What can hang from each mark
q656: q607 q704
q701: q584 q642
q584: q701
q313: q701 q704
q642: q607 q701
q607: q88 q642
q704: q88 q584 q642

Every row comes from one small tree of marks. The marks that hang from a mark follow it in brackets, in the order of their numbers. Every link used is in the known rows. Which tree was each row made from?
Known rows
q642(q607(q88) q701): [-0.65  2.09 -0.59  0.59 -0.74 -0.25 -0.35  0.22 -0.43 -1.95 -0.55 -1.74
 -1.41  1.82 -0.53 -0.56  0.43  0.87 -0.65  0.55  1.23  1.20  0.73  1.09]
q584(q701): [-1.14  0.09  0.18  0.75 -0.90 -1.21  0.17  0.37  0.76 -0.12  0.37  1.27
 -0.71  0.01  0.22  1.44  0.55 -0.26 -1.03 -0.35  0.36  1.01 -1.99 -1.53]
q584(q701(q642(q607(q88)))): [-2.78  0.82 -0.75  0.86 -3.59  0.46 -1.15 -0.96 -0.42 -3.39 -0.19  0.53
 -1.88  1.56 -0.48  0.47  1.27 -0.06  0.80  1.52  0.94  2.43 -1.22  0.53]
q584(q701(q642(q607))): [-1.84 -0.20 -1.47  1.42 -2.67 -0.66 -1.05  0.91 -1.03 -3.34  0.18  0.61
  0.06  1.31  0.44  0.78  1.33 -0.68  0.59 -0.87  1.23  2.14 -1.68 -0.45]
q642(q607(q88) q701(q584)): [-2.32  2.44 -1.02  1.90 -0.93  0.64 -1.43  1.31 -0.19 -1.89 -1.14 -3.01
 -1.75  3.22  1.11 -1.20  0.42  0.21  0.02  0.20  3.00  0.86  1.11  1.32]
q701(q642): [-0.63 -0.16 -1.57  0.24 -0.74  0.13 -1.49 -0.69 -0.84 -1.92  0.07 -0.59
  0.98  0.39 -0.23  0.72 -0.62 -1.01  1.40 -0.64  0.44 -0.34  0.11  0.75]
q313(q701(q642)): [ 0.38 -0.55 -1.58 -0.46 -0.34 -0.33 -1.43  0.59 -0.39 -2.23 -0.18 -0.28
  1.25  0.77  0.29  0.22 -2.18 -1.45  0.36 -0.65 -1.01 -0.04 -1.63  0.48]
q313(q701 q704(q642)): [ 1.81 -1.38 -3.70 -2.02  0.67 -0.11 -2.56  1.33  1.56  0.08  2.10  0.60
 -0.27  1.13  1.09  0.41 -3.15 -0.23  2.36 -0.31 -0.80 -0.24 -1.52  0.51]
q704(q88 q584 q642(q701)): [ 1.34  0.83 -2.60  0.66  1.43  0.67 -6.04  1.08 -1.04  1.22 -1.69  0.29
 -1.05  2.26 -0.68  1.09 -1.85 -0.80  0.89 -2.87  0.54 -1.83  1.28  1.37]
q701(q584 q642(q607)): [-2.39 -0.11 -1.99  1.89 -1.89  1.62 -2.32  1.49 -1.68 -3.10 -0.59 -2.04
  0.39  2.86  1.87 -1.35  0.82 -1.09  2.26 -0.97  2.52  0.88  0.74  1.42]
q607(q88 q642): [-1.09 -0.16  0.70 -0.49 -0.67  0.36  0.65 -3.11  2.13 -0.69  0.18  0.65
 -1.35 -0.67 -0.35 -0.03 -0.35 -0.76  0.19  0.95 -1.19  1.94  0.14  0.28]
q642(q607 q701): [ 0.36  1.22 -1.30  1.07  0.14 -1.44 -0.32  2.20 -0.92 -1.86 -0.06 -1.67
  0.54  1.61  0.35 -0.22  0.41  0.27 -0.96 -1.72  1.49  0.92  0.21 -0.04]
q313(q701 q704(q88 q584 q642)): [ 2.08 -1.21 -3.34 -1.18  0.52  1.54 -5.89  1.16 -0.39  0.79 -0.39  1.77
 -1.35  2.19  0.16  0.02 -3.94 -0.98  3.08 -1.24 -1.11 -1.24  0.13  2.18]
q642(q607 q701(q584)): [-1.34  1.34 -1.75  2.30  0.06 -0.35 -1.32  3.11 -0.79 -1.73 -0.67 -2.98
  0.13  3.05  2.09 -0.96  0.61 -0.35 -0.19 -1.91  3.21  0.62  0.64  0.34]
q607(q88 q642(q701(q584))): [-2.27  1.53 -0.98  1.56  0.44 -0.55 -1.01 -1.10  2.33 -1.19 -0.16 -2.09
 -1.10  1.48  1.31  0.45 -1.10 -1.73 -0.25 -1.09  1.66  1.15  0.47  0.23]
q656(q607(q88)): [-0.97  0.88  0.06  0.29 -1.20  0.62 -1.67 -1.67  0.38 -1.02 -1.18 -0.71
 -2.61  0.63  0.09 -1.03 -0.08  0.62  0.42  2.94  0.00 -0.43 -1.44  0.99]
q656(q704): [ 1.77 -0.12  0.47  1.16 -1.11  0.45 -0.05 -1.24 -0.79 -1.42  0.97  0.29
 -0.43  0.20  0.56 -0.24  0.18 -2.04  0.41  0.98  0.86 -0.51 -1.35  0.87]
q656(q607): [ 0.02 -0.04 -0.63  0.77 -0.29 -0.53 -1.69  0.22 -0.29 -0.97 -0.87 -0.63
 -0.71  0.36  1.14 -0.79 -0.08  0.14  0.10  0.66  0.30 -0.65 -1.87  0.02]
q656(q704(q88)): [ 1.87 -0.71  0.15  1.96 -2.37  2.27 -1.95 -1.22 -1.70 -1.18 -1.24  1.47
 -0.72  0.64 -0.10  0.78  0.59 -2.55  1.03  0.43  0.11 -0.95 -1.23  1.53]
q584(q701(q642)): [-1.63 -0.09 -1.44  1.05 -1.70 -1.17 -1.40 -0.28 -0.04 -2.04  0.47  0.69
  0.14  0.40  0.00  2.24  0.05 -1.38  0.50 -0.92  0.78  0.79 -2.02 -0.94]
q704(q88 q584(q701) q642(q607)): [-0.32 -0.77 -1.32  1.00 -1.52  1.64 -4.97  1.69 -1.15  0.19 -1.47  3.02
 -2.56  2.55  0.18 -0.17  0.67 -0.09  1.19 -1.11  0.32  1.06 -0.36  0.58]
q701(q584 q642(q607(q88))): [-3.38  0.96 -1.28  1.46 -2.86  2.61 -2.24 -0.27 -1.06 -3.25 -1.04 -2.04
 -1.48  3.09  1.00 -1.66  0.71 -0.39  2.59  1.45  2.24  1.04  1.25  2.51]

Write each row's tree
[ 1.34  0.95 -4.41 -0.37  1.37 -1.18 -4.65  2.05 -0.82 -1.04  1.89 -1.43
 -0.85  3.03  0.63 -0.78 -2.38  0.19  2.73 -2.44  2.42 -0.13  1.80  1.61]
q313(q704(q584 q642(q607 q701)))
[ 0.98 -0.78 -3.03  0.08 -0.63  1.07 -5.50  0.17 -2.24 -2.26 -1.14  0.55
  0.39  2.15 -0.53  0.48 -4.39 -2.42  3.25 -1.89 -0.64 -1.15  0.26  2.78]
q313(q701(q642) q704(q88 q584))
[ 1.64 -1.83 -0.64  2.83 -2.34  1.07 -3.01 -2.29 -0.56 -2.71 -1.26  1.53
 -0.85  0.14  1.66  0.33  0.21 -3.79  1.00 -0.26 -0.53  0.25 -3.54  0.73]
q656(q607(q642) q704(q88))
[-0.50 -0.27 -2.45  0.17  0.18  0.02 -1.57  2.10  0.76 -0.97  0.77 -1.29
  0.03  2.11  2.29 -0.57 -2.88 -1.15  1.87 -0.44  0.99 -0.21 -0.84  0.79]
q313(q701(q584) q704)
[ 1.41  1.16 -4.32 -0.55  2.39 -1.59 -4.83  0.80  0.17  0.20  2.07 -1.25
 -0.73  2.05  0.20  0.63 -3.70 -0.50  2.62 -2.56  2.14 -1.52  1.46  1.29]
q313(q704(q584 q642(q701)))
[ 0.09 -1.74 -4.41  0.05 -0.53  2.71 -5.41  2.48  0.93  0.32 -0.59  0.52
 -0.99  3.00  2.18  0.97 -2.57 -1.22  3.72 -1.06  0.25 -0.88 -0.97  1.70]
q313(q701(q584) q704(q88 q642))
[-0.28  0.76 -0.33 -1.11 -0.36  2.17 -3.30 -0.65 -0.24  0.04 -0.18  0.40
 -3.53  2.36 -0.42 -2.94 -0.22  1.24  1.89  1.87  0.45  0.73  2.09  2.40]
q704(q584 q642(q607(q88)))
[-0.08 -0.48 -1.23  0.64 -0.58  1.19 -5.23  0.51 -0.10  1.60 -1.21  3.09
 -2.51  1.57 -0.23  1.36 -0.39 -0.72  1.08 -1.18 -0.07 -0.37 -0.67  0.24]
q704(q88 q584(q701) q642)
[-0.60  1.24 -0.61  0.11  0.53 -1.39  0.00 -2.21  2.06 -1.11  0.36 -0.89
 -0.64  0.04 -0.43  1.08 -1.11 -1.06 -0.96 -0.76 -0.09  1.38  0.13 -0.13]
q607(q88 q642(q701))
[-1.72  0.55 -0.75  0.10 -2.68  1.73 -1.20 -1.33 -1.23 -3.18 -0.58 -0.82
 -1.07  1.65 -0.68 -0.98  0.71  0.19  1.87  1.76  0.54  1.35  0.76  2.08]
q701(q642(q607(q88)))
[ 1.55 -1.27 -0.38  1.99 -1.20 -0.83 -1.21 -2.31  0.52 -2.98  0.86  0.28
 -0.59 -0.36  2.40 -0.80 -0.26 -3.22  0.36  0.31  0.29  0.63 -3.55 -0.01]
q656(q607(q642) q704)
[-2.49  1.41 -0.14  0.92 -2.49  0.34 -2.64 -1.20 -1.33 -3.07 -0.44  0.60
 -2.54  2.30 -0.68 -1.01 -0.01 -0.43  1.03  1.00  1.31  1.84  0.25  1.51]
q704(q584(q701(q642(q607(q88)))))
[ 2.16 -0.10  0.15  2.89 -1.53  1.65 -5.24 -1.22 -3.05 -1.77 -2.30  0.76
 -2.05  1.61  0.65 -1.45 -0.84 -2.81  1.23  0.56  0.85 -2.23 -1.71  2.50]
q656(q607 q704(q88 q584))
[ 2.47 -0.98 -0.98  1.46 -1.84  3.25 -5.20  0.07 -2.65 -1.05 -0.87  1.94
 -2.32  2.80  0.53 -1.76  0.39 -1.86  2.49  0.01  0.83 -0.55  0.28  3.00]
q656(q704(q88 q584 q642(q607)))
[ 2.25 -1.58 -1.73  1.28 -2.78  3.36 -3.60  0.30 -1.70 -1.36 -0.55  1.94
 -1.54  2.13  0.77 -0.20  1.65 -1.55  2.38  0.51  0.49  0.12 -1.18  2.09]
q656(q704(q88 q642(q607)))
[ 2.01 -0.53 -1.84  3.52 -1.12 -0.77 -3.68 -1.28 -0.63 -3.26 -1.26  0.03
 -0.10  0.76  1.55  1.42 -0.59 -4.09 -0.24 -2.17  0.54 -0.39 -3.69  0.26]
q656(q607(q642(q701)) q704(q88))
[-0.62  0.24 -3.65  1.94  0.34  1.73 -5.58  2.36  0.17  0.89 -1.83 -0.82
 -0.72  2.94  1.34  1.94 -0.43 -1.07  1.44 -2.69  2.11 -1.53  0.20  0.77]
q704(q88 q642(q701(q584)))
[-1.41  0.54 -1.83  2.08  1.39 -1.63 -0.96  0.72  1.63 -1.02  0.26 -2.04
  0.83  1.18  2.31  0.71 -1.04 -2.29 -0.59 -3.43  1.90  0.99 -0.02 -0.88]
q607(q642(q701(q584)))
[-1.36  0.87 -0.38 -0.28 -1.31  0.92 -3.09 -0.26  0.53  0.05  0.31  1.76
 -4.17  2.37 -0.04 -1.50  0.31  1.01  0.95  1.64  0.76  1.80  0.08  0.85]
q704(q584(q701) q642(q607(q88)))
[ 0.93 -0.13 -3.38  0.84 -0.67  1.23 -4.22  2.45 -1.02 -0.46 -1.50  0.20
 -0.39  2.49  0.11  1.15  0.73  0.22  0.88 -2.21  0.66  0.14  0.13  0.75]
q704(q88 q642(q607 q701))
[ 0.69 -1.75 -3.99 -0.18 -2.11  2.78 -4.29  1.32 -0.93 -0.56  0.09  1.30
 -1.01  2.04  0.38  0.68  0.16  0.35  4.34 -0.64  0.34  0.57  0.49  2.00]
q313(q704(q88 q642(q607)))
[ 2.12 -1.00 -1.47  0.48 -1.70  1.63 -1.83  0.27 -0.63 -1.71  1.65  0.82
 -1.28  1.63  1.40 -1.25  1.20 -1.01  1.75  1.01  1.34  0.59 -1.25  1.26]
q656(q704(q642(q607)))
[ 0.97 -0.61 -1.23 -0.14  0.29  2.40 -5.44  0.10 -0.96  1.70 -1.70  1.82
 -1.72  1.57 -0.58 -0.10 -1.01 -0.47  2.03 -0.96 -0.48 -1.32  1.31  1.68]
q704(q88 q584 q642)
[-0.18 -0.43 -3.00 -0.24 -0.66 -0.60 -3.75  1.43  0.08 -0.66  2.28  1.35
 -2.31  2.43  1.01 -0.42 -1.10  0.25  2.96 -0.87  1.88  1.50 -0.09  0.56]
q313(q704(q584(q701) q642(q607)))
[ 0.81 -1.55 -3.97 -0.61 -0.93  2.29 -4.58  0.17  0.23  0.69  0.16  1.49
 -0.85  1.00 -0.17  2.18 -1.08 -0.31  4.12 -0.85 -0.05 -0.80  0.16  1.54]
q313(q704(q88 q642))
[ 1.22  0.45 -2.65  0.93  0.45  1.16 -5.81  2.26 -1.90 -0.04 -1.75  0.09
 -1.15  3.11 -0.20 -0.48 -0.60 -0.26  1.02 -2.77  1.09 -0.46  1.52  1.60]
q704(q88 q584 q642(q607 q701))
[-1.40  0.05 -0.91  1.93 -1.78  0.64 -4.83 -0.46 -2.02 -1.41 -2.04  1.92
 -0.78  1.54 -0.98  1.75 -0.83 -2.23  1.14 -1.82  0.44 -0.23 -0.52  0.78]
q704(q88 q584(q701(q642)))
[ 2.69 -0.26 -2.92  2.08 -1.84  1.67 -4.34  1.25 -1.77 -1.93 -0.53  0.41
 -0.95  2.67  0.62  0.96  0.82 -1.88  1.26 -1.38  1.54 -0.31 -1.17  1.56]
q656(q704(q88 q642(q607 q701)))
[ 1.16  0.42 -5.12 -0.68  1.33 -1.39 -3.28  0.99  1.16 -0.08  2.29 -1.27
  0.03  1.35  0.38  2.18 -2.46 -0.17  2.51 -2.05  1.87 -0.90  0.06  0.37]
q313(q704(q642(q701)))
[ 0.89  0.38  1.08  1.49 -0.93  0.02 -2.78 -4.31  0.13 -2.71  0.15  0.26
 -3.04  0.60  1.16 -2.64 -1.59 -3.00  0.83  2.16  0.30  0.22 -1.58  1.97]
q656(q607(q88 q642) q704(q584))
[ 1.04 -0.93 -3.24 -0.49  0.08  2.06 -6.06 -0.16 -0.83  1.00 -0.06  1.53
 -1.59  1.80 -0.42  0.59 -2.39 -0.62  4.27 -1.26  0.34 -1.41  1.69  2.39]
q313(q704(q88 q584 q642))
[-0.71  0.95 -3.48  0.97  1.42 -0.23 -3.66  2.36  1.18  0.47  0.42 -2.08
 -0.42  2.61  2.01  0.88 -0.94 -0.64  0.79 -2.10  2.75 -1.08  0.24  0.07]
q704(q642(q701(q584)))
[-0.05  1.63  1.21  2.38 -2.28 -0.41 -3.33 -2.68 -0.50 -2.28 -0.18  0.94
 -4.40  1.54  0.71 -1.37 -0.72 -1.96 -0.01  3.20  1.67 -0.50 -3.26  1.07]
q656(q607(q88) q704(q584(q701)))
[-0.39  0.00 -5.68  1.45  0.02  1.41 -6.20  2.15  0.34  0.16 -0.30 -1.27
 -0.68  3.14  1.43  2.59 -1.87 -1.25  3.72 -2.91  2.81 -1.71  0.54  1.33]
q313(q704(q88 q642(q701(q584))))
[ 2.33 -1.55 -2.25  1.84 -2.23  2.49 -5.65 -0.68 -0.97 -1.02 -1.26  1.51
 -2.09  1.38  1.34  0.42  0.38 -2.07  2.36  1.01  0.41 -1.85 -3.45  1.68]
q656(q607 q704(q88 q642))
[ 0.28  0.18 -2.10  1.47  1.21 -3.04 -1.71 -0.14  1.18 -2.07 -0.07 -1.51
  0.53  0.11  1.70  0.51 -1.25 -1.65 -1.13 -2.53  0.50  0.66 -2.32 -1.27]
q656(q607(q642(q701)))
